Known rows, with every step that occurs:
berok > folum > gego > dafo > fesed > vovub: [-1.030  2.089  2.086  0.211 -1.373 -1.563  3.443 -0.090 -1.659 -2.379
  1.911 -2.233 -0.595 -3.083  0.309  1.643  0.362  2.088  4.158 -0.264
 -0.713 -0.094 -0.927 -1.547  0.429 -0.065  3.864 -0.739  3.376  0.518]
muke > gego > folum: [-2.636 -0.367  1.845  0.289 -1.086  1.525 -0.400  0.893  0.243 -0.294
  3.330  0.719 -0.389  0.597 -1.961  0.211  0.475  1.632  2.892 -2.606
  1.617 -0.073  1.048  1.970  2.384 -0.440  1.761 -0.559  1.173 -2.013]
berok > folum > gego: [-0.968  1.556  1.824  0.058 -1.298 -0.758  3.214  0.610 -0.671 -1.648
  1.655 -1.783 -0.561 -2.972  0.077  1.189  0.457  3.207  4.950  0.023
  0.068  0.289 -0.687 -2.301  1.645  0.477  4.473 -0.756  4.814  0.733]
muke > gego > dafo > fesed > folum > berok > vovub: [-2.844  1.227  2.583  0.044 -2.029 -0.196  0.010 -0.427 -1.232 -1.036
  1.564  0.846 -0.054  0.289 -1.161  1.327  1.058  0.063  3.024 -1.037
  0.259 -0.355 -0.201  1.499  1.166 -0.803  1.096 -1.323 -0.566 -1.503]
fesed > folum > gego: [-1.480 -0.461  2.598 -1.169 -1.838  0.621  4.194  1.010 -0.778 -2.376
  2.396 -0.745  0.202 -2.231 -0.872  1.469  1.322  2.551  5.828  1.467
  0.355 -1.048 -0.972 -0.059  0.257  0.843  1.219 -1.437  3.191 -0.509]
folum > gego > dafo > fesed > vovub: [-1.202 -0.188  2.402 -1.373 -1.988 -0.756  3.146  0.918 -1.357 -2.001
  2.473 -0.611 -0.521 -2.225  0.128  1.760  0.134  1.986  4.858  0.458
 -1.350 -0.854 -0.599 -0.281  0.268  0.364  1.903  1.557  1.448 -1.157]
vovub > gego > dafo > fesed > folum: [-3.038  0.881  1.783  1.394 -2.180 -2.886  2.802  1.272 -2.105 -2.265
  1.200 -1.969 -0.898 -3.898 -2.219  0.774  2.405  1.404  3.090  0.684
  0.325 -0.482 -0.576  0.437  0.062 -0.126  1.310 -0.368  0.585 -0.377]
muke > gego > dafo > fesed > vovub > berok: [-2.850  0.275  1.608  0.843 -0.860 -0.283  0.188 -0.927 -1.116 -0.605
  1.001 -0.204 -0.531 -0.524 -1.230  0.866  1.706  0.888  2.395 -1.936
  0.088 -0.468  0.062  1.946  1.451 -0.812  1.421 -0.719 -1.032 -1.635]
dafo > fesed: [-3.290  0.310  0.436 -0.400 -0.525 -2.248  2.276  0.387 -1.085 -2.365
  0.233 -1.610 -2.172 -1.789 -1.589  1.148  0.486  0.842  2.064  1.245
  1.442 -2.556 -0.500 -0.683  0.253 -0.638  0.303  0.865  0.079 -0.782]
fesed > vovub > gego > folum > berok: [-1.513 -0.237  2.779  1.160  0.469 -2.876  3.191  0.886 -1.444 -2.069
  2.236 -1.456 -0.630 -3.493 -1.497  0.301 -0.146  2.859  2.190  1.160
  1.411  1.218 -0.150 -1.627  1.885 -0.783  0.190  0.237  2.480 -0.580]
vovub > gego: [-2.349 -0.103  1.430  1.138 -1.378 -2.497  2.460  1.863 -1.062 -0.911
  0.560 -1.338 -1.222 -4.007 -2.435 -0.336  1.808  3.070  3.543  1.072
  1.424  0.457 -0.142 -1.477  2.320  0.291  1.858  0.351  2.194  0.009]
dafo > fesed > vovub > gego > folum > berok: [-2.827  0.284  1.272  0.324  0.693 -3.946  3.221  0.113 -1.804 -3.682
  0.962 -2.168 -1.892 -2.617 -1.661  1.190 -0.812  1.150  0.797  1.473
  1.305 -1.368 -0.343 -0.664 -0.130 -1.194 -1.278  0.858  0.921 -0.822]
fesed > dafo: [-0.980 -0.744  1.953 -0.363 -1.030 -0.950  2.578  0.789 -0.775 -2.090
  0.337  0.025 -1.595 -2.512 -0.169  0.167  0.139  2.238  3.704  2.128
  2.972 -0.009 -1.281 -1.848  1.573 -2.003  0.707  0.263  1.545 -0.047]
folum > gego > dafo: [-1.114 -0.391  2.935 -1.109 -2.914  0.281  2.451  1.929 -0.838 -0.831
  3.153  0.282 -0.163 -2.157  0.212  1.377  0.855  2.600  5.871  0.243
 -1.206  0.027 -0.571 -0.638  1.488  0.947  3.299  1.541  2.328 -1.194]
muke > gego > dafo > fesed: [-2.759  0.771  1.839  0.469 -2.371  0.321 -0.511 -0.354 -0.892 -0.513
  1.538  0.545 -0.659  0.046 -1.632  0.839  1.356  0.279  2.720 -1.923
  0.323 -0.894 -0.049  1.899  1.564 -0.826  2.044 -0.578 -1.189 -1.814]
dafo > fesed > vovub > berok: [-3.027 -0.499  0.040  0.115  1.974 -3.171  3.541 -0.592 -1.624 -2.557
 -0.529 -2.911 -1.905 -2.761 -1.277  1.345  0.781  1.967  1.405  1.175
  1.018 -1.905 -0.374 -0.827  0.200 -0.873 -0.709  0.732  0.384 -0.438]
vovub > berok > folum > gego > dafo: [-3.057  0.112  0.896  0.865  0.656 -1.361  3.290  0.889 -1.003 -1.163
  0.873 -3.365 -0.373 -3.555  0.620  0.976  3.203  4.200  4.379 -0.723
 -0.453  0.595 -0.260 -1.148  1.745  1.566  3.803  0.184  4.120  0.606]
folum > gego: [-0.982 -1.186  2.124 -1.669 -1.852  0.213  2.892  1.738 -0.286 -1.095
  2.143 -0.054 -0.736 -2.162 -0.172  1.073  0.114  3.423  5.831  0.746
 -0.176 -0.396 -0.355 -1.545  1.985  0.996  2.634  1.450  3.403 -0.863]
vovub > berok > folum > gego > dafo > fesed: [-3.402  0.280  0.337  0.694  0.911 -2.002  3.504  0.510 -1.317 -1.707
  0.536 -3.589 -0.755 -3.381  0.399  1.373  2.882  3.637  3.780 -0.683
 -0.528 -0.173 -0.310 -0.868  1.010  1.401  3.175  0.345  3.651  0.561]

Rows:
[-2.328  0.466  3.405 -0.830 -0.775 -2.570  1.425  1.825 -0.598 -0.858
  1.199  0.838 -0.434 -1.207  0.062  0.860 -0.224  1.895  3.412  3.136
  1.550  1.001 -0.544 -3.611  3.180 -0.090  1.194  1.178  3.202 -0.275]  folum > berok > vovub
[-1.417 -0.539  1.437  0.870  2.195 -2.125  4.065 -0.447 -1.346 -1.227
  0.394 -2.912 -0.622 -3.826  0.091  0.790  1.430  4.199  3.347  0.469
  0.328  0.811 -0.429 -2.292  1.876  0.132  1.925 -0.544  3.467  0.519]  fesed > vovub > berok > folum > gego
[-2.501  0.559  3.163 -0.286 -0.897 -3.405  1.870  2.180 -1.026 -1.187
  0.875  0.520 -0.500 -2.133 -0.381  0.493 -0.096  2.287  3.539  3.005
  1.389  1.554 -0.376 -3.488  3.119  0.002  0.994  1.205  3.519 -0.043]  folum > berok > vovub > gego
[-2.731  0.038  0.914 -1.272 -0.962 -1.383  4.004  0.223 -1.387 -3.729
  0.977 -1.859 -1.294 -1.824 -1.275  2.029  0.261  1.055  3.568  1.374
  0.511 -2.980 -0.937  0.334 -1.235 -0.062 -0.547 -0.447  1.273 -0.706]  dafo > fesed > folum > gego
[-1.717 -0.024  1.285  0.132  0.148 -2.526  2.369  2.892 -1.341  0.895
  1.558 -0.866 -0.845 -2.548 -2.012  0.257  1.441  3.753  3.915  0.405
  1.249  1.677  0.926 -2.401  1.650 -0.347  1.284  0.645  3.177 -0.038]  berok > vovub > gego > folum
[-3.141  1.312  2.146  0.395 -2.395 -1.196  2.249  0.546 -1.809 -2.066
  2.108 -1.320 -0.471 -1.950 -1.075  1.884  2.274 -0.121  2.846  0.867
  0.220 -1.844 -0.926  1.260 -0.897 -0.484  1.274 -0.454 -0.957 -0.994]  gego > dafo > fesed > folum
[-2.536  0.487  3.405 -0.535 -1.070 -1.360  3.065  0.969 -0.976 -2.141
  1.789 -0.102  0.370 -1.488 -0.664  1.409  1.120  1.397  4.122  3.059
  1.541 -0.102 -1.167 -1.614  1.096  0.020  0.128 -1.800  3.053 -0.067]  fesed > folum > berok > vovub
[-2.914  1.478  1.641  1.207 -0.608 -2.545  2.491 -0.266 -2.143 -1.794
  1.269 -2.572 -0.845 -2.833 -0.374  1.664  2.143  0.919  2.029  0.195
 -0.307 -0.728 -0.782  0.012 -0.158 -0.664  1.896 -0.062 -0.191 -0.545]  gego > dafo > fesed > vovub > berok > folum
[-2.094 -1.227  1.316  0.797  2.354 -2.009  3.372 -0.302 -1.127 -0.567
  0.204 -2.283 -0.833 -3.510 -0.587  0.462  1.888  3.763  2.679  1.091
  1.041  0.546 -0.204 -1.986  2.326 -0.208  0.815  0.119  1.975 -0.042]  fesed > vovub > berok
[-1.742 -0.681  2.066 -1.095 -1.109 -0.946  3.441  0.961 -1.478 -1.949
  2.124 -1.341 -0.563 -2.521  0.422  1.710  0.815  2.670  4.714  0.165
 -1.537 -0.637 -0.425 -0.216  0.401  0.712  1.792  1.714  1.767 -1.105]  folum > gego > dafo > fesed > vovub > berok
[-3.519  0.904  1.442 -0.378 -0.428 -3.376  3.497  0.337 -1.923 -3.844
  0.385 -1.626 -1.223 -1.990 -1.567  1.706  0.348  0.596  2.304  2.556
  1.244 -2.020 -1.000 -0.666 -0.735 -0.634 -1.315 -0.547  1.232 -0.257]  dafo > fesed > folum > berok > vovub > gego
[-3.058 -0.164  2.478  1.109 -1.191 -2.436  2.080  2.900 -0.884 -2.292
  3.066 -1.136 -0.561 -3.043 -1.950  0.067  0.467  2.604  2.630  0.476
  1.611  0.913  0.306 -0.643  1.998  0.337  1.034  1.194  3.268 -0.760]  vovub > gego > folum > berok
[-3.161  1.601  2.601 -0.043 -2.255 -2.040  2.067  0.655 -2.049 -2.087
  1.994 -0.859 -0.248 -1.703 -0.465  2.111  1.739 -0.245  3.002  1.465
 -0.036 -1.133 -1.071  0.354 -0.668 -0.428  0.791 -0.244 -0.342 -0.823]  gego > dafo > fesed > folum > berok > vovub
[-2.892  1.031  3.072 -0.194 -1.216 -3.949  1.745  1.838 -1.561 -1.835
  0.993  0.195 -0.559 -2.115 -0.374  1.039 -0.003  1.431  2.882  2.736
  0.827  0.963 -0.538 -2.889  2.029 -0.266  0.527  1.351  2.535 -0.239]  folum > berok > vovub > gego > dafo > fesed
[-2.548  0.948  3.779  0.058 -1.745 -1.876  3.191  1.229 -1.626 -2.298
  1.868 -0.291  0.716 -2.227 -0.806  1.236  1.533  1.303  4.128  2.841
  1.005  0.480 -1.075 -1.115  0.757  0.175  0.401 -1.761  2.644 -0.107]  fesed > folum > berok > vovub > gego > dafo
[-2.084  0.716  1.348  0.244 -0.843 -3.156  3.000  1.794 -2.289  0.094
  0.451 -1.062 -0.789 -2.895 -1.724  0.794  2.191  2.486  4.157  1.133
  0.356  0.836  0.030 -1.876  0.299 -0.398  1.008 -0.321  1.558  0.113]  berok > vovub > gego > dafo > fesed > folum
[-2.870 -0.029  2.757  0.119 -1.297  0.958 -0.696  0.811  0.322 -1.240
  3.447  1.114 -0.254  0.855 -1.393  0.578 -0.346  1.299  2.424 -1.832
  1.782  0.369  0.619  1.402  2.816 -0.367  1.378 -0.071  1.723 -1.963]  muke > gego > folum > berok
[-2.893  0.727  1.558  1.453 -2.244 -3.147  2.187  1.449 -1.998 -1.640
  1.058 -1.783 -1.242 -3.857 -2.131  0.530  2.127  1.650  2.892  0.452
  0.317 -0.192 -0.453 -0.054  0.697 -0.093  1.677  0.700  0.427 -0.568]  vovub > gego > dafo > fesed
[-1.498 -0.022  1.796  1.062  1.680 -1.979  3.863 -0.522 -1.647 -1.108
  0.885 -2.794 -0.261 -3.817  0.275  0.971  1.784  3.864  3.281  0.291
 -0.257  1.013 -0.476 -1.769  1.659  0.051  2.248 -0.361  2.808  0.215]  fesed > vovub > berok > folum > gego > dafo
[-2.950  0.297 -0.036  0.523  2.027 -3.522  3.687 -1.046 -1.814 -2.786
 -0.490 -3.478 -1.951 -2.969 -0.854  1.367  0.849  1.933  1.289  0.822
  0.880 -1.605 -0.509 -1.188 -0.076 -0.858  0.043 -0.019  0.930  0.086]  dafo > fesed > vovub > berok > folum
[-2.943 -0.280  0.515  0.689  1.250 -1.500  3.506  0.785 -0.770 -1.112
  0.388 -3.413 -0.605 -3.462  0.272  0.814  2.715  4.486  4.393 -0.451
  0.046  0.493 -0.171 -1.716  2.016  1.507  3.624  0.216  4.683  0.812]  vovub > berok > folum > gego
[-2.534  0.111  0.140  0.054  1.879 -3.107  4.153 -0.869 -1.761 -3.047
 -0.341 -3.192 -1.828 -3.058 -0.579  1.506  0.234  2.329  2.066  0.675
  0.254 -1.613 -0.450 -1.093 -0.103 -0.514  0.046  0.283  1.598 -0.121]  dafo > fesed > vovub > berok > folum > gego
[-1.408  2.220  1.757  0.126 -1.972 -1.233  3.068  0.447 -1.383 -2.231
  1.874 -2.074 -0.628 -2.830  0.287  1.669  0.725  2.023  4.546 -0.446
 -0.590 -0.282 -0.809 -1.257  0.546  0.386  4.323 -0.559  3.349  0.431]  berok > folum > gego > dafo > fesed
[-1.625 -0.247  2.245 -1.434 -2.685 -0.541  2.747  1.406 -1.141 -1.873
  2.571 -0.401 -0.683 -2.016  0.128  1.800  0.420  1.799  5.113  0.342
 -1.296 -1.058 -0.678 -0.123  0.378  0.699  2.386  1.830  1.549 -1.170]  folum > gego > dafo > fesed
[-3.264  1.065  2.374  1.340 -2.332 -3.376  2.636  1.396 -2.105 -2.910
  1.374 -1.519 -0.698 -3.665 -1.846  0.887  1.744  1.042  2.911  1.324
  0.252 -0.219 -0.879  0.160  0.308  0.010  0.999  0.049  0.869 -0.344]  vovub > gego > dafo > fesed > folum > berok
[-1.918  0.752  1.272  0.166 -0.594 -3.410  2.444  1.944 -2.044  0.643
  0.273 -0.806 -1.100 -2.871 -1.606  0.660  1.918  2.588  3.951  0.977
  0.280  1.033  0.346 -2.271  0.998 -0.560  1.428  0.528  1.558  0.092]  berok > vovub > gego > dafo > fesed
